Known rows, with every way that one mark hangs from another:
z624(z68(z813(z222(z960(z685))))): [-23 -16  34  29 -14  20   8 -30   4  -2 -27   6   4  26   5 -18  -6  -2
 -13   4 -35 -68  -3  15  45  14   7  49  -8  20  -5  -4  10 -40  27  10
   0]
z359(z222(z813)): [-21 -19  47   6  15   0  -2 -22  20  11  -8  10 -29 -23  38   6  22 -13
  27  -3 -35 -47 -27   7  17  22 -21   7 -37  32   6 -14  14  -7  16  21
  20]
z359(z222): [-36 -21  46  10  14  -2   1 -18   5  11   3   1 -34 -26  29  -3  31 -16
  29 -23 -26 -45 -43   7  15  19 -19   6 -42  29  12  -5  17 -17  19  24
  11]
z108(z344(z823)): [-29 -18  33  29  12 -12  -4  22 -29 -25  16  -3 -46 -35  33 -10 -23 -18
  44 -39 -13 -31  -2  37  -2 -27  -1  16 -43  11  31 -12  16 -20   3  47
  -9]
z359(z206 z222(z624(z68) z813 z960)): [ 13 -32  39  -7  25  21 -18 -33  43  25 -37  32 -12 -12  55  23  15   0
   4  25 -32 -60 -38   0  23  24 -14   4 -17  31  -6  -1   3  34  24  13
  29]
z813(z68(z624) z222(z359 z960)): [ 10 -11  42  17   3  16   0 -37  44  21 -10  -2   4  27   2 -21 -28  -2
  10 -36 -16 -39 -50  16  43   8 -16  82  10  32 -25  21  17 -23  26   3
  -5]
z206(z359(z222(z344(z823)))): [-38 -27  55   2  19  -6  -6  -7  21   4   2  10 -42 -32  39   7  24 -16
  40 -28 -10 -40 -43   5  -5  11 -33   7 -40  33  13   2  30  -1  22  29
   2]
z624(z68(z813(z222(z344)))): [-22 -20  43  20 -11   6   4 -30  -4 -14 -27  11 -11   3  -1 -20  -2  -8
   5 -19 -20 -60  13  14  35  10   2  51  -6  12  -8  -9  -3 -33  25  11
 -13]
z68(z624 z813(z222(z960))): [-22 -19  39  25  -5   3   8 -39  12   6 -16  16  -1  28  -6 -24 -23  -6
   3 -18 -17 -54 -25  14  38  12   3  79   5  29 -16  16   3 -46  23   7
   1]
z344(z222 z823): [-36  -5  44  22  -7  -8  -3  28 -11  -1  14 -17 -37 -34  24  -6  -8 -27
  31 -49 -34 -29  -4  47  -3 -14   1  13 -43  10  36 -17  -2 -25 -12  44
  28]
z624(z68(z813)): [-33 -19  36  20  -9  14   9 -19 -17  -9 -35   3 -17  -7   5 -15   4 -12
  13  -3 -30 -63  19  17  25   8  11  39 -12   6  -3 -15  -5 -39  28  15
  -1]
z624(z68(z813(z222(z359)))): [-21 -20  41  19 -11  21   4 -31   3  -3 -26   1  -5  -6   0 -18 -12  -7
  21 -20 -27 -52  -6  19  33   9   2  53  -5   7 -11 -12  -3 -37  25  11
  -4]
z206(z359(z222(z344 z960))): [-27 -19  43  -4  19   3  -1 -14  36   9  -2  21 -30 -16  43   9  36  -7
  19 -12 -16 -46 -42  -9  -1  17 -34   7 -36  48   3  12  35   0  25  18
  11]
z813(z222(z359 z960)): [  3  -8  31  13   7  23  -6 -18  35  12  18  -2  -6  -3  26  -9  -9   0
  15 -43 -26 -32 -46  15  26   4 -13  43 -22  34  -4   9  23 -13  15   6
  10]
z344(z108 z222(z359 z813(z68))): [ -1  -8  36  14  -5   7  13  18  29   6 -11 -15 -26 -33  25  -5  -7  -9
  36 -29 -39 -24   4  49   3  -3 -30  31 -31   9  14 -38  -3 -14 -13   5
  25]
z68(z624 z813): [-36 -17  38  27  -2   2  12 -27  -8  -2 -24   8 -24   7   1 -22  -6 -11
  19 -16 -19 -56  -2  17  26  14   4  64  -3  11 -10   1   1 -43  27  14
  -2]
z108(z344(z222(z624(z68)) z823)): [-22  -9  32  22  -7 -20  -2  22 -24 -14   5   0 -33 -35  29  -5 -30 -22
  34 -41 -27 -30   4  41   4 -30   8   2 -32   7  30 -21  -6 -14 -17  56
   9]
z206(z359(z222(z344))): [-40 -21  53   1  20  -1  -2 -14  26   8  -2  13 -41 -27  37   5  39  -9
  37 -23 -15 -44 -43  -2  -2  17 -37   7 -39  34   6   2  33  -6  26  22
   3]
z206(z359): [-48 -12  47  11  18  13  -1   3  11  13  -2  -2 -40 -20  27  -4  27  -5
  45 -24 -30 -44 -31  13  -6   3 -19  14 -37  20  10  -2  32 -29  32  17
   9]
z68(z624 z813(z222(z359(z206) z960(z685)))): [-10 -21  34  30   1  31   5 -44  36   8 -18  13   2  29  12 -18 -25   7
   5 -15 -18 -53 -42  18  42  24 -12  88   4  19 -21  14  19 -24  29   5
   1]
z108(z344): [-31 -10  30  27  13  -4   4   9 -22 -18  10   3 -44 -27  30 -14   0  -8
  41 -32 -21 -38  -1  25   4 -15  -8  17 -40  15  21 -11  20 -28  11  34
  -8]
z68(z624 z813(z222)): [-33 -21  48  29  -4  -2   7 -39   2   5 -15  10 -11  16 -13 -29 -20  -7
  20 -30 -16 -51 -26  20  37  13   0  78   2  16 -14   6   2 -51  25  10
  -6]
z68(z813(z222(z344 z359 z624 z960))): [ 16 -12  27  11  -3  10   1 -33  40   1 -10  21  -7  10  30 -14 -12   3
   1 -30 -13 -41 -11   6  31  11  -5  45 -13  32 -21   9  14   2  14   3
  -2]
z206(z359(z222)): [-51 -23  56   4  20   5  -1 -12  21  21  -3   5 -36 -28  30   3  33 -11
  48 -17 -26 -43 -59   4  -2  15 -31   6 -42  32   9   0  31 -23  30  21
  13]
z823(z344(z108 z222(z624 z813(z68)))): [  1 -14  41  15  -4 -18   8  20   1   2  -5  -7 -32 -24  17  -5 -29 -18
  26 -34 -34 -33   5  41   5 -10 -11  10 -35  10  19 -30 -16   1 -25  18
  26]
z685(z960): [-27  -1  15  32   9  23  25   4   0   1   9  -9 -40   6  23 -17  27  -3
   1 -30 -41 -53 -23  18  19  16 -12  18 -44   1  11   3  32 -27  25  16
  -1]
z108(z344(z222 z823)): [-35  -8  36  30   0 -17   1  31 -24 -20  18  -7 -43 -40  29 -10 -23 -23
  45 -47 -24 -24   2  47  -7 -30  -5  12 -47  10  40 -21   5 -29 -17  56
  12]

Rows:
[ -5 -18  38  13  -9  15 -10   6  14   7 -18  -5 -21 -40  35   4 -29 -18
  36 -37 -28 -29 -12  45   5  -7   4  20 -21  -8  11 -22 -16  10  -7  37
  27] | z344(z222(z359(z206) z624(z68(z813))) z823)
[-26 -15  37  22  -3 -13  14  31 -24 -10  19 -16 -41 -40   8 -10 -15 -23
  33 -53 -27 -29  -4  44  -5 -13 -15  13 -48   6  34 -27 -10 -20 -24  22
  23] | z823(z344(z108 z222))
[ 13 -22  20  13   7   1  -2  17   9 -29  22  -8 -45 -48  44   0  -8 -14
  29 -65   5 -19   6  33   0  -8 -21  27 -33   8  17 -14  14  29  -1  13
 -20] | z222(z344(z108 z823) z359)
[ 14  -3  20  14  -1  -4  -5  23  17  -9  10   9 -24 -32  58   8 -43 -14
  29 -29 -33 -19   2  36   0 -27   0   5 -33  23  18 -18   4  14 -26  48
  27] | z108(z344(z222(z359 z624 z813 z960) z823))
[ -7 -25  43  22   6 -17  -6   0   1 -15  25  -1 -32 -17  12 -15  -9 -11
  19 -66   0 -31 -18  33  18 -10 -18  39 -31  19  21  -4  13  -7   5  12
 -20] | z813(z222(z344(z108 z823)))
[ 31  -3  24   5   7  30  -1 -22  55  13 -27   8  -4  13  41   3 -21  -2
   3   5 -35 -43  -1  10  29  12 -12  59   5  32 -27   4  13   8  21   4
  17] | z222(z359 z813(z68(z624)) z960)
[ -5 -14  26  23 -15  25   7 -34  21 -11 -23  10   3  19  17 -14  -7   0
 -14  -7 -26 -61   5  10  45  19  -2  54  -4  20 -13  -4  15 -17  24   7
  -9] | z624(z68(z813(z222(z344 z359 z960(z685)))))
[-23  -6  31  25  -1  -4   2  29 -11 -19  20  -9 -40 -49  37  -5 -31 -21
  53 -54 -22 -14  -5  46  -8 -28 -10  16 -44   7  32 -23   6 -17 -19  55
  13] | z108(z344(z222(z359) z823))
[ 16 -22  34  10   5   4 -10  31  28   7   2  -8 -34 -55  49  15 -31 -13
  44 -42 -28 -13 -14  61  -9 -16 -16   9 -36  -3  28 -37 -12  31 -25  21
  30] | z344(z108 z222(z359(z206) z624 z813) z823)
[  4 -16  42  11  18  23 -18 -25  37  23   7   1 -21 -17  31  -6  -5   6
  40 -53 -21 -29 -63  22  23   6 -16  32 -21  11  -6   1  18   9  23   8
   1] | z813(z222(z359(z206) z624))
[ 30 -24  37  15   4   2  -3  -9  41  -5   5  -4 -10   4  19 -15 -30  -7
   6 -51   5 -27 -22  29  25  -8 -27  62 -14  32  -2  10  19   6   8   3
 -19] | z813(z68 z222(z344(z108 z823) z359 z960))
[-13 -23  42  -6  17  -7  -9 -11  38  14   0  22 -29 -17  52  15  18 -12
  17 -19 -12 -42 -47  -5   2   9 -22  -5 -33  47   3  14  30  22  18  25
  10] | z206(z359(z222(z344(z823) z624 z960)))
[  4 -12  39  11  -1  -9 -11 -29  14   1   1  15 -18   3  15 -12   4  -2
   1 -48 -17 -48 -14   7  41   6   0  26  -8  20  -6   2   8   6  19  11
 -18] | z813(z222(z344 z624(z68)))
[ 31  -3  27   5   9   6  -5 -12  44 -10 -27  25 -20  20  47  -1  10  -1
 -22  10 -24 -57  42   2  22   9 -16  36 -15  42 -12   5  19  18  19   5
   6] | z222(z344 z813(z68) z960)
[ -9 -16  36  18  -1   4   1 -29  21  13 -15  15  -5  20  17 -20 -11   0
   2 -15 -25 -51 -21  12  30   7   6  39 -18  33 -10   9  10 -27  19   6
   9] | z68(z813(z222(z624 z960)))
[ 14 -27  49  20   2  -9  -1 -22  27  -5   1  -6 -18   0  -2 -22 -39 -11
  25 -68  12 -26 -31  35  34  -2 -28  84   5  12  -9   6   8  -3  13   8
 -35] | z813(z68(z624) z222(z344(z108 z823) z359))
[-19 -23  47  25  -2  -6  -1 -20   5 -14  -6   9 -21  -1  11 -23 -13 -11
  17 -36  -7 -44   1  24  20   2  -8  53 -25  17   2  -1  10 -28  15  19
 -10] | z68(z813(z222(z344(z823))))
[ -5 -12  56  19   7  -6  -7 -29  25  28 -12  -4 -15  20   5 -27  -6  -3
  20 -38 -24 -45 -40  19  39   2  -8  39 -14  23  -9   7  17 -22  28  10
  -9] | z813(z68 z222(z624))
[  1  -4  25  18  -1 -16  -5  24   3  -9   7  13 -27 -23  50   4 -36 -16
  21 -20 -34 -29  11  36   0 -29   5   0 -37  26  26 -16   1   3 -23  50
  27] | z108(z344(z222(z624 z813 z960) z823))
[-20 -21  38  20 -11  14   4 -29  -1  -2 -29   9   0  11  -1 -18  -8  -7
  -2  -6 -30 -61   1  13  35   6   9  50  -5  21  -7  -3  -3 -42  25   9
   2] | z624(z68(z813(z222(z960))))
[-17 -15  37   2  15   3  -1 -19  48  18  -4  23 -26   4  55  12  36   0
   2  -4 -24 -54 -50 -12  14  25 -27  -6 -35  48   0  14  47  19  26  17
   8] | z206(z359(z222(z344 z624 z960(z685))))
[-10 -13  43  15  -1  -1 -10 -27   7  16  -1   3 -11   2   8 -13  -3  -4
  13 -41 -31 -48 -35  15  39   3   6  24 -11  19  -2   0   6 -16  22  12
  -5] | z813(z222(z624(z68)))
[-16 -21  56   7  15  -1  -1 -26  27  17 -23   6 -25 -12  32  -1  17 -13
  26   4 -32 -50 -25   9  22  22 -26  18 -31  31  -1 -11  14 -12  21  20
  14] | z359(z222(z813(z68)))
[-20 -39  50   5  20  14 -10 -38  17  19 -40  20 -24 -23  33   5  20  -4
  28   2 -19 -58 -47   8  21  25 -14  12 -23  12  -4  -6   0   8  30  19
  10] | z359(z206 z222(z624(z68(z813))))
[ 19 -26  39  16   8 -20  -2   1  13 -22 -17   9 -36  -6  23  -5 -22 -16
   9 -23  -2 -44  35  34  18  -4 -19  53  -7  12   5 -13   1  16   8  12
 -21] | z222(z344(z108 z823) z813(z68(z624)))
[ -6 -27  39  12  29  33 -10 -24  48  17 -21  19 -19  -1  62  17  27   5
   2  29 -36 -62 -44   8  19  33 -32  15 -39  34   8  -2  33  18  26  14
  30] | z359(z206 z222(z813 z960(z685)))
[-14 -13  34  18  -5 -19  10  28 -17  -3  17 -11 -38 -36  14  -7 -19 -21
  29 -55 -27 -29  -9  39   0 -12  -7   0 -45   8  29 -24 -13  -3 -27  22
  24] | z823(z344(z108 z222(z624)))
[ -7 -21  42  20  -3 -11  -5 -24  12  -5  -8  15 -20   4  18 -20 -17  -9
  12 -38  -8 -44  -4  19  26   3   1  40 -20  19  -4   1   7 -12  14  18
 -11] | z68(z813(z222(z344(z823) z624)))
[-13   5  21  22 -22  10  11  -5  19  13 -20   6  -2  21  31  -6   5  -5
 -27   2 -55 -61   4  17  33  12  14   9 -20  26   6  -9   6 -14   0  21
  34] | z344(z222(z624(z68(z813)) z960(z685)))
[ 67 -10   9 -12  12  37 -22 -25  66  -3 -32  39 -12  -8  76  26  -2  11
 -15   5 -23 -50  20  -3  26  16  -9  21   5  22 -28  -2   6  79  17   1
  10] | z222(z344 z359(z206) z624(z68) z813 z960)
[-15  -3  26  20 -11   0  10   2  -2 -11 -11   7 -25 -30  30 -11 -21  -9
  39 -31 -31 -30   6  30  11 -13  -1  16 -25   7   7 -25  -4 -17 -10  39
  11] | z108(z344(z222(z359 z624(z68(z813)))))
[ -2 -19  50   4  12 -13  -1 -36  32   2 -24  21 -28  -4  31   0  17 -12
  12  -6 -16 -53  -9   0  30  28 -30  34 -14  33 -11  -3  11   9  20  19
  -3] | z359(z222(z344 z813(z68(z624))))
[  5   2  26  16 -14   3   3   6  12   2  -5   6 -12   3  35   5 -24 -14
 -11  -6 -54 -51   9  21  24   5   7   2 -26  21  10 -17  -3  11 -19  28
  41] | z823(z344(z222(z624(z68) z813 z960(z685))))
[  8 -23  32  18   6 -11  -6   2  12 -13  25   6 -18  -4  21  -9 -13  -9
  -5 -53  -2 -33 -18  24  18 -11 -13  39 -27  36  18   8  15   0   2   8
 -11] | z813(z222(z344(z108 z823) z960))
